What can hang from each mark
limen: dotud pafebi
visu: kunator pafebi temi
mikovo: tudadip vafe
dotud: foliz limen vafe
doriv: pafebi
vafe: dotud mikovo
kunator: visu
tudadip: mikovo
foliz: dotud
temi: visu
pafebi: limen visu

Known rows, with every way that one mark hangs from another
[limen dotud [pafebi [visu temi]]]: [ -6  60 -36  -9   8   9 -13 -34  -1  31  10 -14 -20 -16 -16  63 -22  19
 -15 -20 -37 -13   0   1 -35  -9 -60  61   1   9 -40]
[kunator [visu temi]]: [-23  23 -30  21  -4  12 -15 -20   6  17  -7  -6  -7  11 -17 -11 -34  36
 -20   4 -19 -16 -17  -6  14  47  -8   9   1  24 -32]
[dotud foliz]: [  6 -14  -8  11  34 -20 -20  29  13   7  13   5  28  22   9 -13 -20  28
 -21   5 -10 -20 -12  31   1  44  20 -14   0   3  -7]
[pafebi limen]: [  7  10 -29   4  13 -22   3  13  20   4 -13  11  13  12   8 -29 -11  23
 -16  34 -24   8 -10 -34  32  30  16 -37 -21  10 -13]
[pafebi [limen [dotud foliz]]]: [ 13 -11  10  -9  56 -38 -33  22  -6   3  16  -2  34  13  20  18  16  33
 -14  18 -19   4   3  -6   1   2   7  -8  -2 -20 -19]
[doriv [pafebi visu]]: [-45  64 -25  -6 -11 -22  14  13  47   3  12  23   3   6   2 -26 -47  43
 -31 -11   3  -3  -3 -21  -8   2  11  32   0  22 -29]
[visu kunator pafebi temi]: [ -6  16  -2  15  -8  -7  15  32  -3  22 -35  24 -51  35 -26   4 -80 -21
 -30   4   1 -14  21 -15  38  36  12  17  -9   0  46]
[visu kunator pafebi]: [-28   7   7  -6   7 -24  10  40  17   1 -24  43 -52  26 -16 -10 -67 -23
 -30   9   9  -2  37 -13  40  28  25  -6  -5  -8  50]
[kunator visu]: [-44  14 -23  -3  12  -7 -21 -11  27  -4   5  14  -6  -4  -5 -26 -23  34
 -19   9 -15 -11   1  -5  15  42   9 -12   6  16 -29]
[mikovo tudadip vafe]: [  3 -33  -9  -6 -10  38  25 -28  32  36   8 -20   0   6  -7 -40 -13 -12
   9  31  15 -49 -12 -24  18   7  29  24   1  19 -35]
[doriv [pafebi limen [visu kunator]]]: [-47  61 -18 -36  -1 -47  25  22  52 -16   4  45   6  14  12 -35 -22  25
 -47  -2  17  25  10 -56  12 -13  39  12 -16  24 -10]
[foliz [dotud [limen pafebi] [vafe mikovo]]]: [ 67 -44 -18   9 -69  26  40 -26 -28 -39 -13 -33  -4 -45 -10  23  39 -49
  34 -52  21  17 -12  37 -17  -6 -20 -38 -25  -2  36]
[temi [visu pafebi]]: [-18  22 -27  20   9 -16  15  23  32  22  -7  41 -55  26   3 -14 -72  -3
   7  35  18 -19   0 -37  44  16  -8   7  11 -21   7]
[vafe [dotud foliz limen] [mikovo tudadip]]: [  8 -32  63  24 -18  25  -8 -20 -14 -22 -19 -32  19  -6   4  -4  61   1
  35 -12   4  -1 -33  57 -51 -23   5  -8   1  26  12]
[dotud foliz [limen pafebi] [vafe mikovo]]: [ 52 -54  12   7 -42  18   5  -3 -18 -34  -3   4  28 -43   8   4  59 -25
  26 -32  -5  36 -41  59 -44  -4  -1 -41 -13  10  16]
[mikovo vafe]: [ 18 -11 -26   1  -5  16  28  -1  14  42  26  -3   3   7  -3 -36 -36 -13
  -4  14   1 -12 -12 -17  33  13  24   5  -1   5 -27]
[vafe mikovo]: [ -7  23  -6  27  -6 -11  -2   6   4  -9 -15  10 -17  11  -2 -29  -3  22
  -9   2  -9  10  -5   4  11  23 -11 -15  -8  24  -3]
[visu kunator]: [-14   4 -15 -13  15 -27  -6   7  20   6  -5  38 -23   6  -9 -18 -36  -2
 -35  10   5 -14  22  -6  30  41  19  -2   0  12  11]
[tudadip [mikovo [vafe dotud]]]: [-22  26 -17  22   2  21  -2   2  -5  37  31 -42  15  11  17  14 -13 -31
   9   6 -22 -16  -5  -2  25 -32   9  14  24 -10 -34]
[dotud foliz vafe]: [ 25 -37 -16  -3   9  10 -11  15 -17   4  14  -1  42   7   4 -25   1   2
   6   3  10 -21 -14  30   3  35  13 -30   7  -8   3]
[tudadip [mikovo [vafe [dotud foliz]]]]: [-14   4  -3  24  27  14 -16  23 -11  31  47 -49  51  27  32  25   3 -22
   4  -8 -14 -21 -15  36   6 -31  24   9  26 -14 -32]
[kunator [visu pafebi]]: [-59  17  -4   5   5  -5  -6  20  26  -8 -19  19 -37  15 -15 -17 -52  14
 -18  11 -13   0  16  -9  24  30  16 -16   1  -8   8]
[limen [dotud foliz] [pafebi [visu kunator]]]: [-35  19  -1 -55  56 -35 -31  -7  16  -2  37  25  -4 -12   7  60   9   4
 -37 -37   0  -3  32  33 -42 -10  -9  37   8  -4 -14]
[visu [pafebi limen] temi]: [ 16  24 -15  32 -12  -1  23  39  -4  19 -49  -3 -17  44 -14  -6 -53   3
 -10  31 -31   6  -9 -43  41  25   7 -23 -30  -2  26]
[limen [dotud foliz vafe] pafebi]: [ 22 -31   1 -16  24   7 -34  -7 -18  -6  24  -6  24 -47   0  45  36  -7
  -1 -15 -13  -3  15  32 -35   0 -26  20  18 -27  -6]
[temi [visu [pafebi [limen [dotud foliz]]]]]: [ -6  -1   8   3  56 -43 -12  34   8  12  12  26 -14  35  27  23 -19  10
   9  36  15   3   8 -39  27 -23  -3  10  11 -47   1]
[pafebi [visu temi]]: [ -2  56 -53   5  -5  11  10 -12   2  39   4 -12  -4  37 -10  -8 -59  24
 -10   3 -20 -29 -25  -1   4  27 -23  11 -13  31 -34]
[dotud foliz [vafe mikovo]]: [ 23 -24   5  14  -5  10  -6  13 -31 -23   6  -4  32  12  12 -29  34   3
  11 -14  12  10 -16  37  -5  15  -1 -40  -1   9  12]
[doriv pafebi]: [-21  31  -1  20  -9 -23   4  25  43  -1  -6  26   4 -15  -1 -24 -39  38
 -39   0  -1   0   3 -30   3  18  18  35   6  11 -11]
[limen [dotud vafe]]: [ 15 -11 -12 -21   4  11 -20 -20 -30  14  17   2  -5 -30 -14   4  -5  -4
  14  11   2 -13  22 -10  12   1 -30  10  21 -26  -6]
[vafe [dotud foliz limen] mikovo]: [ 21  -8  47  31 -15   3  -8   9 -28 -17  -4 -16  24  -3   9  -4  42   1
  21 -30 -10  35 -29  66 -36 -18   4 -27  -2  14  21]
[doriv [pafebi [limen dotud] visu]]: [-41  67  -9 -30  11 -39   1   4  29  -2  19  17  11  -5  12   2 -10  47
 -27   4  -5  27  12 -56 -10 -41  -1  36  -1  -1 -35]

Rows
[ 73 -58 -32 -10 -52  19  35 -16 -30  -2   8 -32   7 -16 -12  -4 -21 -40
  38 -19  32 -29 -14  21  21  16   2 -41 -15 -18  29] => [foliz [dotud limen vafe]]
[ 54 -70   1   0 -69  41  36 -46 -29 -33 -20 -51  -4 -12 -10 -15  36 -38
  60 -17  51 -35 -16  24  -4  -5  -6 -31 -18  11  28] => [foliz [dotud limen [vafe [mikovo tudadip]]]]
[  1  17  18  -3  12 -24   2  25 -20  16 -31  19 -46  27 -18  35 -44 -16
 -24  18  -9  13  37 -51  38  -6   0  20  -6 -23  37] => [visu kunator [pafebi [limen dotud]] temi]
[  3 -48  41  -6  10  20 -33 -28 -34 -23   7 -23  15  -8   2   5  68   2
  29  -1  28 -24  10  25 -33 -21 -22  16  26  -5  -2] => [limen [dotud foliz [vafe [mikovo tudadip]]]]
[-17 -17  39 -26  51 -53 -19  52  -6  -7  -5  32 -14  30   8  28 -13  -9
 -30   8   4  18  47 -13  21  -9  32  -5  -3 -36  43] => [visu kunator [pafebi [limen [dotud foliz]]]]
[-19  16 -16  -8  18 -41  28  27  37   7 -19  65 -53  37  14 -20 -44 -24
  -9  44  32  10  19 -72  68   5  20 -13  -8 -17  29] => [temi [visu kunator [pafebi limen]]]
[-26  26 -14  23 -10   3  12  19   7   2 -41  -4 -19  35 -14  -9 -38  19
 -14  23 -28  18 -10 -40  36  25  15 -24 -20   2   7] => [kunator [visu [pafebi limen] temi]]
[-52  61   4 -52  16 -54   2   7  31 -11  20  39  -7  -4   9   4 -11  23
 -44  -5  16  29  34 -58   0 -39  14  47   1   1 -14] => [doriv [pafebi [limen dotud] [visu kunator]]]
[  1  -7  42  24 -51  39   9 -51  11 -30 -44 -25 -20 -59 -14  18  70 -18
  32 -16 -20  17 -17  32 -58 -30 -21  13  -8  34   9] => [vafe [dotud [limen pafebi]] [mikovo tudadip]]
[ 22 -40  -9  11 -38  36  27 -42 -24 -32 -17 -58  -3   7  -9 -14  36 -23
  33 -15  54 -46  14   5   7  10 -17 -15  -5  11  22] => [foliz [dotud [vafe [mikovo tudadip]]]]
[-30  52 -29 -34  22 -10 -17 -27  19  13  22   7 -22 -28  -5  45  -8  16
 -15 -15 -30  -2  19   2 -33 -12 -42  38   3  -2 -39] => [limen dotud [pafebi visu]]
[-24  -3  53  32  13  19 -17 -13  -6 -24 -18 -38  21  15   4  -5  63  18
  10 -10   7 -10   0  43 -38  -8  -6   7  12  30   8] => [vafe [dotud foliz] [mikovo tudadip]]
[ 29 -24  23  -3  14 -10 -22   8 -49 -26  11  -8  38   2  19  -1  73   5
  17   0   2  37   3   3  -6 -24 -11 -34   5 -16   5] => [pafebi [limen [dotud foliz [vafe mikovo]]]]
[ 31  26 -46  -4 -41  20  23 -30  12  26  -8  -5  -9 -21 -13  23 -32  -1
   9 -17 -35  -5 -53  22 -35   4 -22  10 -27  29 -30] => [dotud [limen [pafebi [visu temi]]]]
[ -1 -25   5   7 -35  38   5 -37  -7 -19 -25 -13  -6  -8  -9 -43  41  -6
  29  18  19 -21  -4  -5  -1   8 -14 -12   2  24   3] => [dotud [vafe [mikovo tudadip]]]
[ 24  -8  44  31 -21   6  -4  -1 -10 -32 -14 -14  18 -39   5  30  65  -9
  12 -47 -28  53 -25  73 -61 -22  -9 -15  -7  17  18] => [vafe [dotud foliz [limen pafebi]] mikovo]
[-34  21  35  30 -12  29  -4 -36   2 -17 -36 -29 -15  -3 -11 -16  47   7
  12   0   0  -9   8   8 -21  -9 -22  16   9  34   4] => [vafe dotud [mikovo tudadip]]
[ 15 -33  23 -14  22  -5  -8  37 -36  -7   0  -1  14  14   7  13  10 -16
  14  16  -1  18  21 -12  16 -18   9 -33   1 -54  34] => [visu [pafebi [limen [dotud foliz vafe]]]]
[-36  25 -11  28 -14  15   0  12   6  11 -28   1 -37  25 -26  -1 -63  17
 -15   2 -20  -8   1 -11  21  38  -1   4  -3   3   9] => [kunator [visu pafebi temi]]
[ -1 -31  34   5  15  47  10 -19   8  29  22 -51  38  10   1 -16  29 -14
  11   3  16 -36  -9  20 -17 -17  29  29  15  13 -17] => [mikovo tudadip [vafe [dotud foliz]]]
[ -2   4 -19 -46  24  11 -24 -18 -15   0  44  -8  24 -28   3  43  30  -1
   6 -28  -5  -5   7  40 -50 -20 -30  16  13 -16 -23] => [limen [dotud foliz vafe] [pafebi visu]]
[-23  15   3 -23  33 -48   3  16  18  12  -2  60 -65  19   7  18 -38 -20
  -4  38  32  13  42 -81  56 -24  -7  21  11 -41  20] => [temi [visu kunator [pafebi [limen dotud]]]]
[ 47 -39  21   2 -19  38  26  -7   1  22  26 -26  40 -44   2  18  32 -41
  12 -33 -17  26 -36  50 -37 -33  26   6  -4  -2  -6] => [mikovo [vafe [dotud foliz [limen pafebi]]]]
[ -3  38 -16 -37  -8   4   3 -26 -38 -14  17  -5   0   6  11 -16  49   3
  30   0   2  38   7 -29  -1 -48 -34 -28 -11  -2 -16] => [pafebi [limen [dotud [vafe mikovo]]] visu]
[ 40 -79  29   3 -38  32   1 -23 -21 -28 -12 -16  27 -11   7 -31  58 -16
  53   2  27 -13 -46  47 -31  -6  16 -36  -5  19  10] => [dotud foliz limen [vafe [mikovo tudadip]]]
[ 31 -36   3 -23  31 -10 -25   8 -32  -2  23  -8  45  -2  15   5  38   3
  10  16   0   8   4  -7   5 -11   0 -27   6 -31  -4] => [pafebi [limen [dotud foliz vafe]]]
[-16  29  15  -2  10 -43 -11  18  25  -6   0  19  11 -25   8   2   1  43
 -34  16 -12  30  20 -61   4 -22   8  37   3 -13 -16] => [doriv [pafebi [limen dotud]]]
[ 58 -65  -8  -8 -28  19   2  -2  -4 -10   6   5  38 -48   3  12  26 -27
  20 -16 -10   6 -42  51 -34  11  15 -32  -8  -7   7] => [dotud foliz [limen pafebi] vafe]
[ 13  -9  16  11  15  29   9  10 -10  34  37 -34  42  12   5 -11   8 -14
  -3 -15   2  -1  -8  30  -2 -11  27   9  10  -2  -8] => [mikovo [vafe [dotud foliz]]]
[-30  14 -17  -1  14 -32  17  21  35  16  -9  66 -70  28  -2 -10 -75 -27
 -10  24  41 -13  26 -44  56  16   3  19  11 -17  28] => [temi [visu kunator pafebi]]
[ 10   2   9   1 -19  16 -16 -29 -26 -22  -4   0 -20 -58 -12  32  57 -13
   9 -22 -12  31  23   6 -26 -20 -56  16  13  -7   2] => [limen [dotud [vafe mikovo]] pafebi]
